Every row comes from one small tree of marks. The marks that hang from a mark follow it in brackets, in the order of their numbers. Every link used is in the known rows. Which tree was each row made from?
Known rows
q744{q814{q245}}: [  1.9   9.9  35.1   4.8  -0.7  11.2   5.2  -1.5  27.2  -2.3  -2.0 -15.3
 -10.7   6.1   9.8   4.5  -4.4 -21.3   9.7]
q429{q245 q383{q814} q744{q534}}: [-22.7  25.6  33.7   5.9  22.6  -6.4 -14.8  17.5  70.7 -14.1  38.0  -2.6
 -14.5  16.3  38.5 -17.3  -0.3   2.7  12.8]
q744{q534{q383{q814{q245}}}}: [ -6.4   3.4  32.0  18.5  17.9  47.5  35.9  -9.0  36.8  -9.6  29.8   0.6
 -12.7  10.4  37.9 -31.3 -21.5  -6.0  10.0]
q814{q245{q429 q534{q383 q744}}}: [ 31.0 -19.9  18.2  28.4   0.1  38.2  26.0 -21.0  40.4  -1.2  -7.7  10.1
  17.1   2.6  20.1  -5.2 -60.1  28.2  32.7]
q814{q245{q429 q534}}: [ 12.6  -3.0  21.6  11.4  -3.8   7.1  17.4 -13.3  23.8   4.9 -11.5  -5.0
   5.5   1.6   3.9  -8.6 -31.5  10.3  29.6]
q534{q383{q429 q814{q245}}}: [ -9.2   8.0  32.6  23.6   2.3  37.6  23.0   1.1  40.1  -8.4  16.9 -17.0
   6.2   9.0  53.6 -43.5 -19.4  -6.7  23.4]
q383{q429{q744} q814{q245}}: [-17.2  26.6  41.7  12.4   3.9  16.5  18.7  10.0  49.7 -11.6   4.3 -21.0
  -4.7  13.9  38.4 -45.2 -10.0  -2.4   8.8]
q383{q429 q814{q245{q534}}}: [-11.5  16.3  35.4  20.3  -3.4   5.3  37.1 -12.8  37.0  -2.8   0.9 -21.6
  15.0  15.4  37.0 -57.2 -25.4   0.4  23.9]
q245{q429{q744}}: [  3.3  -0.6  16.3  -1.1   0.4   9.0 -14.4   8.5  24.7  -6.1   0.8  -2.9
  -2.6  -5.0  -3.9   5.9 -10.6   0.7  18.7]
q534{q245}: [ -7.0  -4.8  16.0   5.5   5.1  22.3 -12.1 -22.5  11.6  -2.5  -2.3  -9.0
   7.5   6.9  26.2  -6.9  -7.4  -6.9  19.2]
q534{q383{q429}}: [ -2.2  -9.1  11.6  13.7  -2.0  30.4  -1.3  -7.2  19.8  -2.7  18.1  -1.2
  23.3  -0.1  35.2 -22.4 -13.5  -4.7  22.5]
q245{q429 q534{q383 q744}}: [ 29.4 -28.3   3.0  21.6  -3.1  27.4  13.4 -19.7  29.1  -3.4   0.3  12.7
  28.5  -2.5  10.9  -0.2 -52.8  19.8  38.0]
q744{q534{q383{q429}} q814{q245}}: [  2.0   9.4  52.0  17.5   2.8  52.4  27.9 -10.8  48.5  -7.1  35.9 -10.6
  -5.9   8.1  26.9 -19.0 -11.5   8.0   8.2]
q534{q383{q429{q245}} q744{q814}}: [  3.3  -2.1  17.1  26.8  -5.1  24.6  -9.2   5.7  57.5 -12.7  24.5 -21.2
  11.3   9.8  36.3   2.0 -25.0  10.8  30.3]
q245{q429}: [  1.9 -10.8   0.7  -0.2  -2.2  14.6  -4.9  -5.2   2.9   1.7   1.1 -10.2
   5.2  -5.7  -6.9   5.6  -9.0  -8.5  31.4]
q429{q245 q744}: [-10.5   9.4   6.6   2.7   4.5  -5.6 -22.8  20.1  37.8  -8.7   8.5  -2.3
 -18.7   6.5  21.7   6.5 -11.6   1.2  14.5]
q383{q429{q245} q814}: [-29.0  13.7  12.7  15.9  -2.4  -3.5  -6.0  11.9  37.0  -8.7  21.3 -37.9
  -0.3  13.1  37.8 -37.5  -7.4  -7.4  35.1]
q814{q245{q534{q744}}}: [ 14.2  -7.3  16.7  20.4   3.3  15.9  31.3 -31.5  26.3   4.8 -22.2   9.7
  14.0  13.6  22.5 -14.0 -39.1  12.2  20.2]
q744{q534}: [ -8.8  -3.8  12.6   0.0  11.2  22.5  12.6 -22.1   5.3   2.4  18.3   6.7
   1.4   4.6   3.1  -8.7   0.3  -6.0   9.2]
q534{q383{q814} q744}: [  3.8 -14.9   4.9  22.1   9.2  31.4  16.5  -9.2  30.7 -11.8   9.4  -1.2
  15.8   5.0  38.9 -21.2 -28.9 -14.5  24.7]
q429{q383 q744{q534}}: [ -3.6   9.9  32.5  -2.4  21.7   9.3 -12.8  -9.4  43.0  -3.1  23.5  23.1
   4.4   7.2  20.1  -2.8   7.6   0.6   2.4]

Write each row's tree
[ 13.1   9.3  44.4   2.4  -0.1   5.7 -14.5   1.7  52.4  -0.1   5.2 -18.0
  -1.2   0.7   7.6  15.0  -3.1 -11.7  28.0] : q744{q814{q245{q429{q383}}}}
[-11.7  24.7  35.1   6.9  -6.8  -7.9 -22.7  27.0  60.6 -15.4  19.9 -27.7
 -11.7  10.0  18.2   0.4  -3.6   3.7  14.9] : q383{q429{q245 q744{q814}}}
[ 27.7  -9.0  29.0  11.1  -2.9  -9.3  -4.0 -18.8  51.8  -2.6   1.4  -3.1
  31.5   2.4   0.0  12.1 -25.3   5.4  38.1] : q245{q429{q383} q534{q744{q814}}}
[ -2.4   5.5  43.0   4.7   6.6  35.0   1.4 -26.4  30.8  -8.7  20.1 -15.6
  -6.0  10.3   8.3  -0.9  -2.1  -2.5   7.0] : q744{q534{q245} q814}
[  3.1   4.7  33.6  -3.6  15.3  14.2 -13.3  -3.4  45.8  -4.6  25.2  13.5
   3.9  -0.5   3.6   4.8   2.2  14.0  15.5] : q245{q429{q383 q744{q534}}}
[  3.6 -11.1  -0.6  18.5   1.3  -7.0   4.7 -13.7  35.5  -0.6  -5.6   1.8
   9.6  14.0  24.8  -5.8 -37.8  15.2  33.3] : q429{q245{q534{q744}}}
[ 27.1 -17.0  22.7  20.3  -3.3  15.3  15.9 -17.0  42.3  -9.2   5.1   8.2
  22.2   4.2  18.1   1.0 -41.7  -0.1  20.2] : q245{q534{q383 q744{q814}}}
[ -9.2  20.8  27.0  12.3   8.8 -35.0 -17.4  18.2  74.2 -13.4  13.9  -0.2
   5.8  15.4  44.0 -24.9 -21.6  -0.4  25.2] : q429{q245{q534} q383{q814} q744}
[ 20.8  10.3  46.5   0.2  -2.5 -22.5 -19.8   6.6  66.8 -10.2   6.1   1.1
  14.0  -1.1  -2.0  12.9 -15.1   3.0  20.8] : q245{q429{q383 q744{q814}} q534}
[ 15.3   1.9  41.8   3.8   3.7  38.8   0.4  10.7  52.7 -18.1  35.5   2.3
 -12.3  -5.9  -5.0  18.3 -18.0  12.4   6.1] : q245{q429{q744{q534{q383} q814}}}
[  8.5  19.0  56.4  15.4  -2.1  33.8   3.1  14.6  64.3 -14.8  15.8  -9.1
  -6.2   6.2  35.9 -10.3 -16.1   6.1   3.3] : q534{q383{q429{q744{q814{q245}}}}}
[-18.8  19.9  29.3   7.2   1.3   4.2   5.4  10.0  38.3 -13.4  12.2 -19.1
   7.9   7.9  30.1 -42.5  -4.3  -9.6  12.8] : q383{q429{q744} q814}
[ -9.5   9.8  17.7  12.8   7.4 -33.9 -11.0   5.0  55.7  -5.9  16.3  -8.9
  13.3  14.6  41.5 -29.0 -19.4  -9.9  37.0] : q429{q245{q534} q383{q814}}
[-15.2  27.6  44.2   6.8   0.8   9.4  -7.3  14.4  63.8 -15.5  37.6 -21.3
 -18.3  12.4  11.5  -4.2  -0.5  17.1   6.8] : q383{q429{q245 q744{q534 q814}}}
[ -2.4   9.1  18.9  19.3   3.3  -3.6   2.1  24.9  68.1 -20.5  21.7   2.2
  -7.1  10.3  46.4 -23.5 -44.8   6.8  20.3] : q429{q245{q534{q383{q814}}} q744}
[  3.2  -8.8  12.2  16.6   1.9   9.1  20.0  -4.9  30.6  -9.6  14.4   4.7
  17.4   4.1  36.6 -34.2 -34.7 -13.8  23.8] : q245{q534{q383{q814}}}
[ -4.7  -9.0  13.4  26.7   3.1  35.5  19.5 -11.4  36.3 -11.5  16.4 -10.4
  29.9   8.9  44.6 -40.4 -25.5  -1.4  30.4] : q534{q383{q429 q814} q744}
[ 10.6  -1.6  21.7  24.9   1.3  14.1  36.2 -16.8  40.6  -4.2 -12.3 -16.2
   9.9   9.2  16.4 -30.2 -45.7  13.4  35.5] : q383{q814{q245{q429 q534{q744}}}}
[  8.1   6.9  34.8   4.8  -5.7  15.1   2.4   3.6  31.8  -3.7  -1.0 -26.8
 -12.9  -1.1  -5.2  13.7 -11.0 -11.0  22.4] : q744{q814{q245{q429}}}
[  4.9  16.8  37.1  13.4   0.9   1.9  25.1   8.8  52.4 -12.5  -6.5 -11.0
  -5.6   6.4  13.8 -29.4 -37.9  10.9  20.1] : q383{q814{q245{q429{q744} q534}}}
[  5.0 -10.8  16.5  18.6  -5.4  18.2  14.2 -14.7  27.2  -2.1  13.9   9.7
  33.4   2.4  34.3 -29.7 -29.1   7.1  26.6] : q245{q534{q383{q429}}}
[ 14.9   7.3  32.6   7.8  -1.3   5.3  10.3   0.8  42.9  -3.4 -13.2   4.8
  -4.0   3.0   3.6  -5.2 -34.7  21.0  17.6] : q814{q245{q429{q744} q534}}
[ 10.3  12.4  45.4   2.6  -4.7  19.2 -25.4   4.8  48.5 -18.6   2.3 -24.8
  -9.0   0.5   0.5  15.3 -11.4   6.4  16.0] : q534{q245{q429{q744{q814}}}}
[ 22.7 -25.3   3.7  21.2   3.4  22.1  17.4 -26.4  27.7  -1.4  -2.0  23.8
  28.8   4.4  30.3 -12.4 -47.5   9.4  25.5] : q245{q534{q383 q744}}
[  1.4   1.3  22.2  11.3   0.5  27.9  -7.0   5.8  39.2 -10.7  18.6   9.4
  14.8   1.2  35.8 -18.9 -15.6   7.7  11.8] : q534{q383{q429{q744}}}
[ 19.2   0.4  38.2  16.4  -4.3  18.6  20.1  -6.7  44.9  -5.9   4.4   3.9
  -0.1   5.4  26.3  -4.9 -36.5  -6.1  12.9] : q744{q814{q245{q534{q383}}}}
[ 19.1   8.7  36.8   1.2 -10.7 -11.7  -2.5   7.8  46.1 -11.8   1.0  -5.7
   1.5  -3.3 -14.3   8.8 -24.7   5.8  16.5] : q245{q429{q744{q814}} q534}
[ -7.9  20.6  34.4   1.3   7.6   3.4  -9.4  17.0  56.5 -15.2  30.2  -8.4
 -32.3  10.1   4.0  12.9  -2.8   5.8   2.7] : q429{q245 q744{q534 q814}}
[ 20.0 -12.8  20.3  19.0  -2.3  28.3  17.7  -9.7  35.3  -0.8   0.8   6.1
   6.0  -1.9  18.2  -9.0 -46.1  15.7  30.7] : q814{q245{q429 q534{q383}}}
